In the rows, 128 means zero.
Known rows, with every step that occurs
H -> R -> L -> N: | 128 |  40 | 149 | 162 | 126 | 108 |  87 | 125 | 114 | 124 | 126 | 139 | 122 | 137 |  88 | 128 | 149 |
Y -> H -> R -> L -> N -> S -> D: | 128 |  35 | 119 | 159 | 136 | 117 | 100 | 120 | 112 | 116 | 146 | 152 |  89 | 156 |  74 | 113 | 160 |
S -> N -> D -> R: | 154 | 101 | 155 | 148 | 143 | 143 | 117 | 118 | 100 | 106 | 150 | 146 | 107 | 135 | 129 | 129 | 148 |
S -> N -> L -> D -> R: | 151 |  86 | 165 | 145 | 135 | 116 | 102 | 115 | 103 | 111 | 152 | 140 | 106 | 140 | 102 | 143 | 150 |
R -> N: | 121 | 107 | 127 | 148 | 116 | 122 | 124 | 132 | 107 | 121 | 127 | 122 | 138 | 144 | 108 | 120 | 141 |
R -> N -> L -> D: | 136 |  94 | 146 | 157 | 119 | 105 | 106 | 116 | 104 | 125 | 133 | 139 | 115 | 145 |  74 | 127 | 161 |
S -> D -> N: | 143 | 109 | 116 | 137 | 117 | 129 | 138 | 132 | 130 | 107 | 143 | 127 | 122 | 133 | 106 | 137 | 139 |
N -> D -> R: | 154 | 110 | 153 | 139 | 154 | 153 |  99 | 124 | 100 | 122 | 138 | 151 | 101 | 124 | 121 | 129 | 153 |
Y -> H: | 127 | 112 | 105 | 141 | 135 | 118 | 140 | 124 | 126 | 127 | 126 | 131 | 118 | 141 | 118 | 118 | 130 |
N -> S: | 117 | 118 | 124 | 104 | 135 | 147 | 113 | 125 | 134 | 132 | 143 | 137 | 123 | 133 | 126 | 119 | 135 |
N -> D -> R -> L: | 154 |  91 | 165 | 156 | 156 | 143 |  86 | 125 | 106 | 119 | 136 | 160 | 108 | 125 |  96 | 127 | 156 |
L -> N -> S: | 133 |  63 | 124 | 119 | 117 | 127 | 102 | 126 | 132 | 124 | 141 | 128 | 137 | 141 | 128 | 117 | 131 |
D -> R: | 137 | 102 | 146 | 126 | 144 | 146 |  96 | 142 | 101 | 121 | 135 | 125 | 124 | 126 | 129 | 140 | 133 |
S -> D -> R -> N: | 143 | 100 | 143 | 148 | 129 | 143 | 108 | 145 |  79 | 101 | 147 | 127 | 106 | 145 | 104 | 134 | 151 |
R -> N -> S: | 112 |  98 | 124 | 126 | 122 | 138 | 111 | 130 | 112 | 124 | 140 | 132 | 133 | 148 | 106 | 112 | 146 |
H -> R -> N -> L: | 111 |  88 | 155 | 160 | 136 | 118 | 102 | 107 |  82 | 133 | 136 | 142 | 108 | 142 |  85 | 129 | 172 |
Y -> H -> R: | 115 |  94 | 111 | 146 | 145 | 124 | 125 | 120 | 108 | 132 | 126 | 139 |  94 | 141 | 105 | 122 | 147 |
H -> R -> L -> D -> N -> S: | 123 |  39 | 133 | 136 | 135 | 128 |  74 | 129 | 132 | 125 | 135 | 153 | 105 | 136 |  51 | 132 | 165 |
H -> R -> N: | 110 |  89 | 135 | 151 | 129 | 129 | 108 | 127 |  89 | 127 | 127 | 133 | 111 | 142 |  94 | 126 | 160 |
Y -> H -> R -> N: | 110 |  77 | 112 | 162 | 135 | 118 | 121 | 124 |  92 | 126 | 125 | 135 | 102 | 154 |  89 | 116 | 158 |

Rows
| 123 |  75 | 142 | 123 | 139 | 155 |  81 | 143 |  87 | 118 | 146 | 128 | 129 | 144 | 109 | 125 | 149 |  D -> R -> N -> S
| 150 |  53 | 136 | 123 | 125 | 144 |  88 | 138 | 107 | 107 | 158 | 130 | 114 | 144 | 123 | 127 | 142 |  L -> N -> S -> D -> R
| 132 | 117 | 155 | 147 | 129 | 109 | 137 |  99 | 117 | 119 | 150 | 136 | 127 | 140 | 123 | 131 | 139 |  S -> N -> L
| 154 |  84 | 165 | 163 | 145 | 133 | 106 | 118 | 105 | 104 | 148 | 154 | 113 | 137 | 106 | 126 | 150 |  S -> N -> D -> R -> L
| 137 | 112 | 135 | 160 | 126 | 130 | 123 | 118 | 103 | 121 | 131 | 147 | 117 | 141 | 102 | 112 | 159 |  R -> N -> D
| 157 |  57 | 150 | 171 | 123 | 106 | 101 | 116 | 130 | 118 | 129 | 151 | 131 | 135 |  93 | 116 | 146 |  R -> L -> N -> D
| 130 |  37 | 111 | 163 | 135 | 105 | 101 | 127 | 127 | 122 | 122 | 147 | 103 | 145 |  49 | 129 | 159 |  Y -> H -> R -> L -> D -> N
| 138 |  73 | 109 | 111 | 120 | 133 | 101 | 135 | 149 | 122 | 137 | 137 | 123 | 134 |  86 | 132 | 144 |  L -> D -> N -> S
| 146 | 123 | 141 | 150 | 131 | 128 | 142 | 106 | 122 | 113 | 144 | 150 | 110 | 137 | 128 | 120 | 143 |  S -> N -> D
| 129 |  73 | 145 | 152 | 136 | 117 |  86 | 129 | 120 | 128 | 124 | 152 |  92 | 132 |  64 | 133 | 158 |  H -> R -> L -> D
| 132 |  83 | 146 | 143 | 132 | 140 |  93 | 146 |  83 | 114 | 134 | 120 | 133 | 140 | 110 | 132 | 144 |  D -> R -> N
| 136 | 109 | 137 | 108 | 145 | 165 |  98 | 138 | 105 | 114 | 161 | 140 |  96 | 136 | 119 | 130 | 146 |  N -> S -> D -> R
| 127 |  33 | 123 | 172 | 134 |  99 | 103 | 122 | 113 | 124 | 124 | 141 | 112 | 149 |  82 | 118 | 148 |  Y -> H -> R -> L -> N
| 133 |  83 | 165 | 151 | 141 | 130 |  88 | 126 |  74 | 120 | 142 | 129 | 130 | 141 | 100 | 136 | 157 |  D -> R -> N -> L
| 137 |  90 | 147 | 123 | 147 | 156 |  86 | 138 | 110 | 111 | 160 | 148 | 103 | 137 |  97 | 128 | 149 |  N -> S -> D -> R -> L
| 127 |  64 | 120 | 162 | 142 | 108 | 102 | 126 | 119 | 127 | 122 | 152 |  86 | 145 |  61 | 123 | 156 |  Y -> H -> R -> L -> D
| 121 |  83 | 113 | 109 | 126 | 142 | 114 | 129 | 144 | 125 | 142 | 129 | 147 | 132 | 111 | 128 | 136 |  D -> N -> S
| 148 | 117 | 142 | 133 | 139 | 149 | 110 | 143 |  96 | 107 | 149 | 131 |  99 | 131 | 121 | 140 | 141 |  S -> D -> R
| 143 |  73 | 123 | 125 | 113 | 130 | 111 | 127 | 126 | 112 | 153 | 132 | 116 | 145 | 122 | 119 | 139 |  L -> N -> S -> D
| 143 |  54 | 138 | 146 | 117 | 117 |  97 | 128 | 133 | 111 | 149 | 143 | 126 | 145 |  92 | 117 | 141 |  R -> L -> N -> S -> D
| 109 |  90 | 131 | 137 | 132 | 147 | 103 | 125 |  87 | 120 | 150 | 145 |  88 | 150 |  86 | 119 | 171 |  H -> R -> N -> S -> D
| 144 | 105 | 151 | 147 | 123 | 102 | 125 | 104 | 123 | 117 | 148 | 142 | 109 | 142 | 102 | 134 | 146 |  S -> N -> L -> D
